Each row was made from one small tree. The marks that hang from a mark follow it in brackets, in alphabetical order. Every link used is in the known rows. Write each row's tree.
Known rows:
munat(mamo pokos(disi sotur)): [-2.97  0.72  0.98  0.44 -2.44 -0.60 -0.12 -0.07  0.66  0.51 -1.14 -2.58
 -0.46  0.61 -1.71 -2.72  2.46  1.54  1.12  2.55 -1.93]
disi(kofete): [ 0.38 -1.75 -0.23 -1.11 -0.61  0.94  0.81 -1.06  1.30  3.38  0.94 -1.14
  0.56  0.21 -2.29 -0.39 -0.68 -1.83  4.00 -1.21  2.46]
ranaga(pokos(sotur)): [-0.06 -2.79 -0.76  0.04  0.63 -0.37  2.56 -2.13 -0.62  3.30 -0.62 -2.65
  3.47  1.68 -1.86  1.04  0.22  1.01  2.46  1.92  3.04]
femog(nemi(munat(mamo))): [ 3.89 -0.32  3.92  1.84  1.47  1.89 -1.45  0.90  1.38 -1.53  1.48  3.98
  1.53 -2.91  4.04  3.66 -1.46  0.15  2.34 -0.86  1.76]
ranaga(pokos(disi)): [ 0.42 -3.15 -1.52  2.60  0.01 -0.55  1.11 -1.12  1.96  2.03 -1.12 -2.07
  1.46  0.65 -1.64  1.82  0.51  1.34  2.82  1.78  1.31]
sotur(pokos(disi(kofete))): [-0.03 -1.16 -3.27 -0.96 -2.52 -0.94  3.08 -0.19  2.57  4.95 -1.57 -2.03
 -0.09 -0.86 -3.45 -2.44  0.08  2.21  2.52  0.22  0.46]
munat(nemi pokos(disi)): [-0.05  0.13 -1.10  1.28 -1.62 -0.09 -0.42  1.09  0.57 -1.29 -0.49  0.11
 -1.71  2.33 -1.20 -1.06  0.71 -0.56 -0.27  1.12  0.68]
pokos(disi): [-1.36 -2.88  0.39  1.45 -0.48  1.35  0.19  0.25  1.47  3.29 -0.44 -1.19
  0.62  0.29 -1.65  0.80  0.34  0.58  3.65  0.87  2.83]
disi(kofete pokos): [ 1.65 -0.97 -2.06  0.45 -1.25 -0.28  2.72 -0.66  2.73  4.76 -1.21 -1.99
 -0.49 -0.03 -1.85 -2.23  0.06 -0.82  1.99 -2.61  0.96]
nemi(femog munat(mamo)): [ 2.93 -0.50  3.40 -0.52  3.90 -0.14 -1.58 -0.18 -0.05 -1.69  1.31  3.46
  1.51 -1.95  4.36  3.58 -1.75  1.10 -0.67 -2.94  0.81]
mamo(munat(nemi pokos(sotur))): [-1.83  1.66 -1.74 -1.16 -1.02  1.24 -0.64  0.11 -2.24 -1.13  0.39  0.02
 -0.71  0.72  0.35 -0.40 -0.15 -2.86 -1.36  0.93  0.57]
munat(mamo): [ 1.59 -0.01  2.05  0.57 -0.22  1.20 -1.81 -0.73  2.70 -0.16  0.66  0.61
  1.25 -0.39  0.91  1.80  0.87 -0.81  4.22 -1.01  2.30]
munat(mamo nemi(femog) pokos(sotur)): [ 1.96  2.74  1.34 -1.71  1.63 -0.81 -1.62 -0.48 -1.19 -4.32  1.04  2.39
  0.47  1.76  0.92  0.14  0.07 -0.01 -2.78 -1.12  0.02]
nemi(femog munat(mamo pokos(disi))): [ 0.86 -0.02  2.23  0.98  1.75 -2.09 -1.03  0.63  0.06 -2.85  0.04  1.39
 -1.06 -1.48  3.82  1.20 -0.42  2.10 -3.49 -0.86 -3.22]
bevo(sotur): [ 1.19 -5.07  2.30  0.68 -0.32 -0.47  2.32 -2.17 -0.90  4.21  0.85 -0.11
  2.89  1.86  1.41  1.35  0.37 -0.39  3.90  0.17  5.82]
nemi(munat(mamo)): [ 1.85 -0.24  1.83 -0.27  1.01  0.39 -1.50 -0.05  1.32 -0.39  0.50  1.61
  0.53 -2.00  3.10  2.01 -0.22  0.44  1.53 -1.31  0.53]
munat(nemi(femog) pokos): [ 3.03 -0.19  0.57  0.08  2.26 -0.29 -0.55 -0.68 -0.88 -3.28  1.36  2.60
  0.71  2.48  1.72  1.34 -1.27 -2.00 -2.50 -1.78  2.54]
femog(nemi(munat(mamo pokos))): [ 3.46  0.60  3.14  2.53 -0.17  0.37 -0.76  0.58  0.80 -3.78  1.51  2.61
 -0.15 -1.98  5.15  1.32 -0.77 -0.47 -0.27  0.36 -0.21]
mamo(munat(nemi)): [ 0.97  1.04 -1.39 -0.11  0.58  2.54 -2.01  0.81  0.36 -0.88  1.09  2.75
  0.19 -0.55  1.05  3.47 -1.34 -3.67  1.42 -1.64  2.63]

Write each row's tree:
[ 0.51  1.91 -2.13  0.54 -0.98  0.88 -1.51  0.49 -0.16 -2.83  1.03  1.64
 -1.57  0.30  2.18  1.52 -0.43 -4.39 -0.95 -0.72  0.74] | mamo(munat(nemi pokos))
[-3.45 -2.05 -0.83 -1.89 -1.32  0.60  1.55  0.24 -0.08  5.77 -1.14 -3.34
  0.77  0.52 -5.88 -2.83  0.62  1.52  3.50  0.72  0.42] | pokos(disi(kofete) sotur)
[-1.29  0.04  2.21 -0.65  1.78 -1.68  0.15  0.63 -2.07 -1.25 -0.77 -0.07
 -0.43 -0.93  2.18 -0.68  0.01  3.39 -4.02  0.39 -3.28] | nemi(femog munat(mamo pokos(disi sotur)))
[ 2.42  0.35  2.42  0.45  2.55 -1.59 -0.91 -0.64 -0.60 -3.65  1.12  2.19
  0.18 -1.21  5.19  1.93 -0.69  0.31 -3.21 -1.96 -1.42] | nemi(femog munat(mamo pokos))
[-0.49 -1.30 -1.69 -1.54 -1.33 -0.23  3.73 -0.56  0.50  6.14 -1.82 -3.61
  0.31  0.48 -3.51 -4.25  0.62  0.48  1.22 -1.20  0.64] | disi(kofete pokos(sotur))
[-2.07  1.53 -1.43 -0.42  1.13  0.60 -0.40  0.87 -2.73 -1.84 -0.14  0.91
 -0.78  0.48  0.02  0.74 -0.64 -0.51 -3.82  0.18 -1.41] | mamo(munat(nemi(femog) pokos(disi sotur)))
[-1.00  0.61  0.68  2.12 -2.18 -0.59 -1.22  0.24  2.83 -1.20 -0.59 -1.18
 -1.96  0.26 -0.01 -0.91  2.40  0.22  1.49  1.45 -1.68] | munat(mamo pokos(disi))
[-0.96  1.00  0.57 -2.05  1.04 -2.36  0.35  0.31 -1.40 -0.28 -0.52 -0.95
 -1.29 -1.50 -0.29 -2.54 -0.04  3.22 -3.98 -0.87 -5.42] | nemi(femog munat(mamo pokos(disi(kofete) sotur)))
[ 0.68 -2.28  1.85  3.48 -0.35  0.59  1.21  1.16 -0.43 -0.45 -0.14  0.97
 -0.55 -1.41  2.62  0.35 -0.90  0.62 -0.47  2.22  0.42] | femog(nemi(munat(pokos(disi))))
[ 4.67  1.89  1.82 -0.59  3.43  0.75 -3.27  0.13  1.17 -3.65  1.89  4.65
  1.53  0.41  1.41  3.65 -1.05 -0.59  0.06 -3.40  2.04] | munat(mamo nemi(femog))
[-3.45  2.75 -4.27 -1.99 -2.33  0.30 -0.15  1.64 -1.32  0.61 -0.56 -1.71
 -2.63  0.11 -3.78 -2.97  0.31 -1.33 -1.64  0.76 -3.55] | mamo(munat(nemi pokos(disi(kofete) sotur)))
[-3.39  1.87 -2.54  0.10 -2.01  1.03 -0.58  1.48 -1.66 -0.39 -0.88 -0.90
 -1.71  0.45 -1.27 -0.93  0.43 -1.01 -1.67  2.18 -1.51] | mamo(munat(nemi pokos(disi sotur)))
[ 3.84  2.87  1.05  0.15  1.85 -0.76 -2.42 -0.20  0.79 -5.77  1.54  3.54
 -0.28  1.05  2.69  1.88 -0.08 -1.36 -2.34 -2.10  0.35] | munat(mamo nemi(femog) pokos)
[-5.49 -0.60 -0.84  0.79 -2.39  0.59  0.95  0.47 -1.46  1.93 -0.96 -3.20
 -1.34 -0.56 -0.80 -1.07  1.04 -0.87  0.12  2.57 -1.33] | mamo(munat(pokos(disi sotur)))
[-0.47  1.55 -0.43 -1.26  1.76  0.83 -0.32 -0.35 -3.23 -3.05  1.16  1.65
  0.44  0.46  1.49  1.23 -1.66 -2.38 -3.80 -1.02  0.60] | mamo(munat(nemi(femog) pokos(sotur)))
[-1.39 -1.60  0.25  0.26 -1.39  0.05  2.77  1.09 -1.99  2.04 -0.52 -1.29
 -0.55 -1.13 -1.68 -3.29 -0.85  1.74 -1.05  2.04 -1.87] | femog(nemi(munat(pokos(disi(kofete) sotur))))
[-1.72 -3.13 -1.28  1.08 -0.33 -0.56  2.26 -1.04  0.18  3.71 -1.87 -3.57
  2.06  1.38 -3.68 -0.10  0.60  2.88  2.43  2.98  1.13] | ranaga(pokos(disi sotur))
[-2.72  0.57  1.04 -0.25 -1.22 -1.30  0.14  0.64 -1.03  0.21 -1.62 -1.80
 -1.68 -0.86  1.00 -2.57  1.28  2.96 -1.52  2.22 -3.42] | nemi(munat(mamo pokos(disi sotur)))
[ 2.21  1.06 -0.19 -0.31  3.47  2.08 -2.13  0.43 -0.95 -2.23  2.10  4.26
  1.02 -0.55  2.43  4.89 -2.51 -3.05 -0.83 -3.23  2.59] | mamo(munat(nemi(femog)))
[-5.02  0.36 -2.53 -0.80 -3.09  0.11  1.25  0.41 -0.86  2.87 -0.95 -3.90
 -2.13 -0.79 -3.19 -3.34  0.75 -1.19 -0.05  1.29 -3.42] | mamo(munat(pokos(disi(kofete) sotur)))
[ 2.56  3.03 -0.16  0.23 -0.96 -0.13 -2.67  0.17  2.01 -4.61  0.65  1.93
 -1.16  1.47  1.27 -0.19  1.11 -1.72 -0.03 -0.58 -0.01] | munat(mamo nemi pokos)
[ 0.14  3.43 -0.97 -2.53  0.50 -1.38 -1.16  0.48 -0.36 -2.25  0.00  0.35
 -1.27  1.05 -3.33 -2.79  0.45  1.47 -2.90 -1.07 -3.94] | munat(mamo nemi(femog) pokos(disi(kofete) sotur))
[-1.51 -2.44 -3.01 -0.64 -0.95 -1.26  2.84 -1.20  0.56  4.75 -1.76 -4.55
  1.30  1.01 -6.14 -1.89  0.59  2.51  2.45  1.83 -0.81] | ranaga(pokos(disi(kofete) sotur))
